Known rows, with every step that occurs:
gafo-goti: | -0.33 |  3.28 |  0.05 |  0.53 |  1.46 | -1.55 |  0.26 | -1.83 | -3.36 |  2.62 | -1.67 |  1.12 | -2.92 | -0.23 |  0.53 |  0.41 |
tatuf-goti-gafo-fegu: |  0.16 | -0.37 |  2.34 | -2.82 |  2.21 |  0.17 |  0.31 | -1.56 | -2.50 |  5.31 | -3.47 | -0.04 | -0.14 | -1.13 |  2.03 |  2.41 |
sakol-luno: |  0.20 |  3.86 |  0.54 | -0.52 |  0.04 | -0.45 | -1.66 |  0.64 | -1.58 |  2.56 | -2.57 | -1.41 | -1.98 |  1.47 | -0.76 |  0.91 |
fegu-gafo: |  0.26 |  1.56 | -2.19 | -0.80 | -2.17 |  0.43 | -0.60 | -0.42 | -0.06 |  3.07 | -1.47 |  2.23 | -1.18 | -1.43 | -1.21 | -1.88 |
goti-tatuf-sakol-luno-fegu: |  2.18 |  1.68 |  0.43 |  0.22 | -0.55 | -1.24 |  0.00 |  0.88 | -2.18 |  3.42 | -2.70 | -3.96 | -2.29 |  0.04 |  0.04 |  0.74 |
luno-fegu-gafo: |  0.94 | -0.50 |  1.08 | -1.28 | -1.53 | -0.06 | -0.65 | -1.20 |  0.60 |  1.17 | -0.08 | -0.79 | -1.63 | -1.38 | -0.77 | -1.39 |
goti-gafo-dero-tatuf: |  0.70 | -2.13 | -0.34 | -0.93 |  1.40 |  2.67 | -0.58 | -1.46 | -2.43 |  4.45 | -1.28 | -0.74 | -3.32 | -1.68 |  0.28 | -0.10 |
fegu-gafo-dero-tatuf-sakol: |  0.80 |  0.17 | -1.57 | -1.40 | -1.87 |  2.23 |  0.09 |  0.13 | -1.98 |  5.36 | -1.07 |  1.92 | -1.04 | -2.37 | -2.57 | -3.34 |
sakol-luno-fegu-gafo-dero: |  1.21 |  2.17 |  1.44 | -0.65 | -1.06 |  0.45 | -1.46 | -0.25 | -0.88 |  3.25 | -0.99 | -2.29 | -1.65 |  0.58 | -1.00 | -1.02 |
gafo-goti-tatuf-sakol-luno: |  0.90 |  4.32 | -0.54 |  1.58 |  0.97 | -2.12 |  1.05 | -0.48 | -4.50 |  5.21 | -3.47 | -1.16 | -2.93 | -0.09 |  0.82 |  1.06 |
luno-fegu-gafo-goti-tatuf-sakol: |  1.37 |  0.57 |  0.73 |  0.13 | -0.91 | -1.23 |  1.07 | -1.57 | -1.48 |  3.36 | -1.05 | -1.08 | -1.96 | -1.93 |  0.22 | -1.14 |
sakol-luno-fegu-gafo-goti-tatuf: |  0.85 |  3.05 |  1.34 |  1.00 | -0.71 | -0.99 | -0.70 | -0.37 | -1.45 |  4.29 | -2.42 | -2.74 | -2.54 | -0.38 |  0.21 |  0.67 |
fegu-gafo-goti: | -0.22 |  3.02 | -1.83 |  0.37 | -0.99 | -0.56 |  0.45 | -1.58 | -1.76 |  4.36 | -1.85 |  2.97 | -1.78 | -1.69 | -0.30 | -1.47 |
dero-gafo-goti-tatuf-sakol: | -1.02 |  2.38 |  0.30 |  2.28 |  1.88 | -0.05 |  0.04 | -1.36 | -2.03 |  4.30 | -1.89 |  0.98 | -2.06 | -3.63 |  0.43 | -1.49 |
sakol-luno-fegu-gafo-dero-tatuf-goti: |  0.29 |  1.19 |  2.80 | -1.38 | -0.46 |  1.43 | -1.29 |  0.52 | -1.21 |  5.15 | -1.72 | -2.41 | -0.83 | -1.14 | -1.43 |  0.93 |
goti-tatuf: |  1.46 |  1.07 | -1.53 |  1.02 | -0.57 | -0.34 | -0.85 |  0.23 | -1.83 |  2.46 | -2.43 | -1.99 | -3.48 | -1.03 |  0.70 |  0.84 |
luno-fegu-gafo-dero-tatuf: |  1.08 | -1.71 |  1.63 | -1.29 | -1.25 |  1.72 | -0.76 | -0.96 | -0.59 |  2.56 |  0.37 | -1.08 | -2.12 | -2.23 | -1.53 | -2.08 |
goti-tatuf-sakol-luno: |  1.88 |  2.69 | -1.04 |  0.39 | -0.62 | -1.03 |  0.03 |  1.28 | -2.66 |  4.16 | -3.46 | -2.66 | -2.15 |  0.22 | -0.07 |  0.61 |

Rows:
|  0.15 | -0.33 |  1.14 | -1.63 |  0.99 |  2.62 | -0.93 |  0.15 | -3.25 |  4.79 | -1.09 | -0.39 | -1.55 | -1.84 | -1.34 |  0.59 |	gafo-dero-tatuf-goti
|  1.24 | -1.87 |  1.53 | -1.49 |  1.38 |  1.94 | -0.06 | -1.03 | -2.54 |  4.89 | -1.29 | -2.65 | -2.63 | -0.84 | -0.11 | -0.06 |	goti-gafo-dero-tatuf-sakol-luno-fegu
| -0.75 |  2.58 |  2.23 |  2.20 |  1.97 | -0.31 | -0.37 | -1.22 | -1.74 |  4.38 | -1.93 | -1.07 | -2.07 | -3.05 |  0.46 | -0.83 |	dero-gafo-goti-tatuf-sakol-luno-fegu
|  2.16 |  1.77 | -0.51 |  0.27 | -1.63 | -0.91 |  0.23 |  0.85 | -1.65 |  4.46 | -2.84 | -3.00 | -1.77 | -0.76 | -0.25 | -0.20 |	goti-tatuf-sakol-luno-fegu-gafo
|  0.34 |  3.20 |  1.91 | -0.10 | -0.43 | -0.84 | -0.74 | -0.64 | -1.18 |  3.51 | -1.82 | -1.63 | -1.92 |  0.14 | -0.45 |  0.22 |	sakol-luno-fegu-gafo-goti
|  2.68 |  1.60 | -0.73 |  0.45 | -1.49 | -0.16 |  0.14 |  0.63 | -2.42 |  4.96 | -2.21 | -3.09 | -1.97 | -0.45 | -0.20 | -1.10 |	goti-tatuf-sakol-luno-fegu-gafo-dero
| -2.00 |  2.51 |  1.09 |  1.56 |  2.30 |  0.39 | -0.92 | -2.00 | -1.24 |  2.91 | -1.05 |  2.21 | -2.03 | -3.11 |  0.04 | -1.55 |	dero-gafo-goti
|  1.25 | -0.12 |  2.34 | -1.79 |  0.49 |  1.71 | -0.46 |  0.48 | -3.37 |  3.82 | -0.68 | -2.36 | -2.04 | -0.35 | -2.35 | -1.32 |	gafo-dero-tatuf-sakol-luno-fegu
|  1.09 |  1.36 | -2.60 | -0.57 | -2.00 |  1.63 | -0.69 | -0.88 | -1.32 |  3.92 | -0.46 |  1.98 | -1.39 | -1.01 | -1.13 | -3.31 |	fegu-gafo-dero
|  0.57 |  2.97 | -0.90 |  2.17 |  0.99 | -1.54 |  0.36 | -1.41 | -3.83 |  3.84 | -2.68 | -0.57 | -3.97 | -1.13 |  1.54 |  1.22 |	gafo-goti-tatuf
| -0.34 |  1.00 |  2.53 | -1.35 | -0.11 |  0.10 |  0.69 |  0.72 | -2.46 |  5.29 | -2.56 | -0.68 | -1.44 | -2.15 | -2.60 | -0.04 |	dero-tatuf-sakol-luno-fegu-gafo-goti
|  0.17 |  0.15 | -0.99 | -1.32 | -1.28 |  2.73 | -0.56 |  0.00 | -1.73 |  6.00 | -1.29 |  1.80 | -0.69 | -3.08 | -1.80 | -1.34 |	fegu-gafo-dero-tatuf-goti
|  1.20 |  3.25 |  0.96 |  1.35 |  1.05 | -2.31 |  1.08 | -0.94 | -4.06 |  4.35 | -2.66 | -2.44 | -3.08 | -0.25 |  1.02 |  1.08 |	gafo-goti-tatuf-sakol-luno-fegu
|  0.77 |  1.37 | -1.08 | -1.21 | -1.88 |  2.09 | -0.25 |  0.73 | -2.15 |  6.10 | -1.71 |  1.15 | -0.93 | -1.61 | -2.71 | -2.80 |	fegu-gafo-dero-tatuf-sakol-luno
|  0.10 |  0.02 |  3.27 | -2.25 |  0.24 |  0.40 | -0.10 |  1.48 | -2.02 |  3.43 | -2.21 | -2.21 | -1.61 | -1.22 | -2.79 |  0.60 |	dero-tatuf-sakol-luno-fegu
| -1.27 |  2.23 |  0.34 |  2.83 |  1.95 |  0.35 | -0.90 | -1.58 | -1.63 |  3.81 | -1.85 |  0.82 | -2.79 | -3.83 |  0.90 | -0.82 |	dero-gafo-goti-tatuf
|  0.89 |  3.26 |  1.34 | -1.19 | -0.33 | -1.66 |  1.02 | -0.38 | -2.24 |  4.04 | -1.94 | -0.82 | -0.65 |  0.55 | -1.14 | -0.92 |	tatuf-sakol-luno-fegu-gafo-goti
| -1.05 |  3.64 |  0.78 |  2.46 |  1.90 | -0.19 | -0.33 | -0.86 | -2.22 |  5.19 | -2.62 |  0.21 | -1.98 | -2.90 |  0.33 | -0.84 |	dero-gafo-goti-tatuf-sakol-luno
|  0.30 | -0.22 | -0.29 | -1.64 |  1.86 |  1.52 | -0.20 | -1.64 | -2.22 |  5.17 | -1.56 | -0.32 | -0.61 | -0.97 |  1.61 |  2.24 |	tatuf-goti-gafo-dero
|  0.69 | -0.43 |  0.50 | -1.02 |  0.42 |  2.45 | -1.21 |  0.01 | -3.14 |  3.30 | -0.62 | -0.43 | -2.93 | -1.21 | -1.76 | -1.30 |	gafo-dero-tatuf
|  1.73 |  2.22 |  0.88 | -1.82 | -0.92 | -0.33 |  0.29 |  0.10 | -1.93 |  3.79 | -1.17 | -1.47 | -0.40 |  0.95 | -1.66 | -2.09 |	tatuf-sakol-luno-fegu-gafo-dero
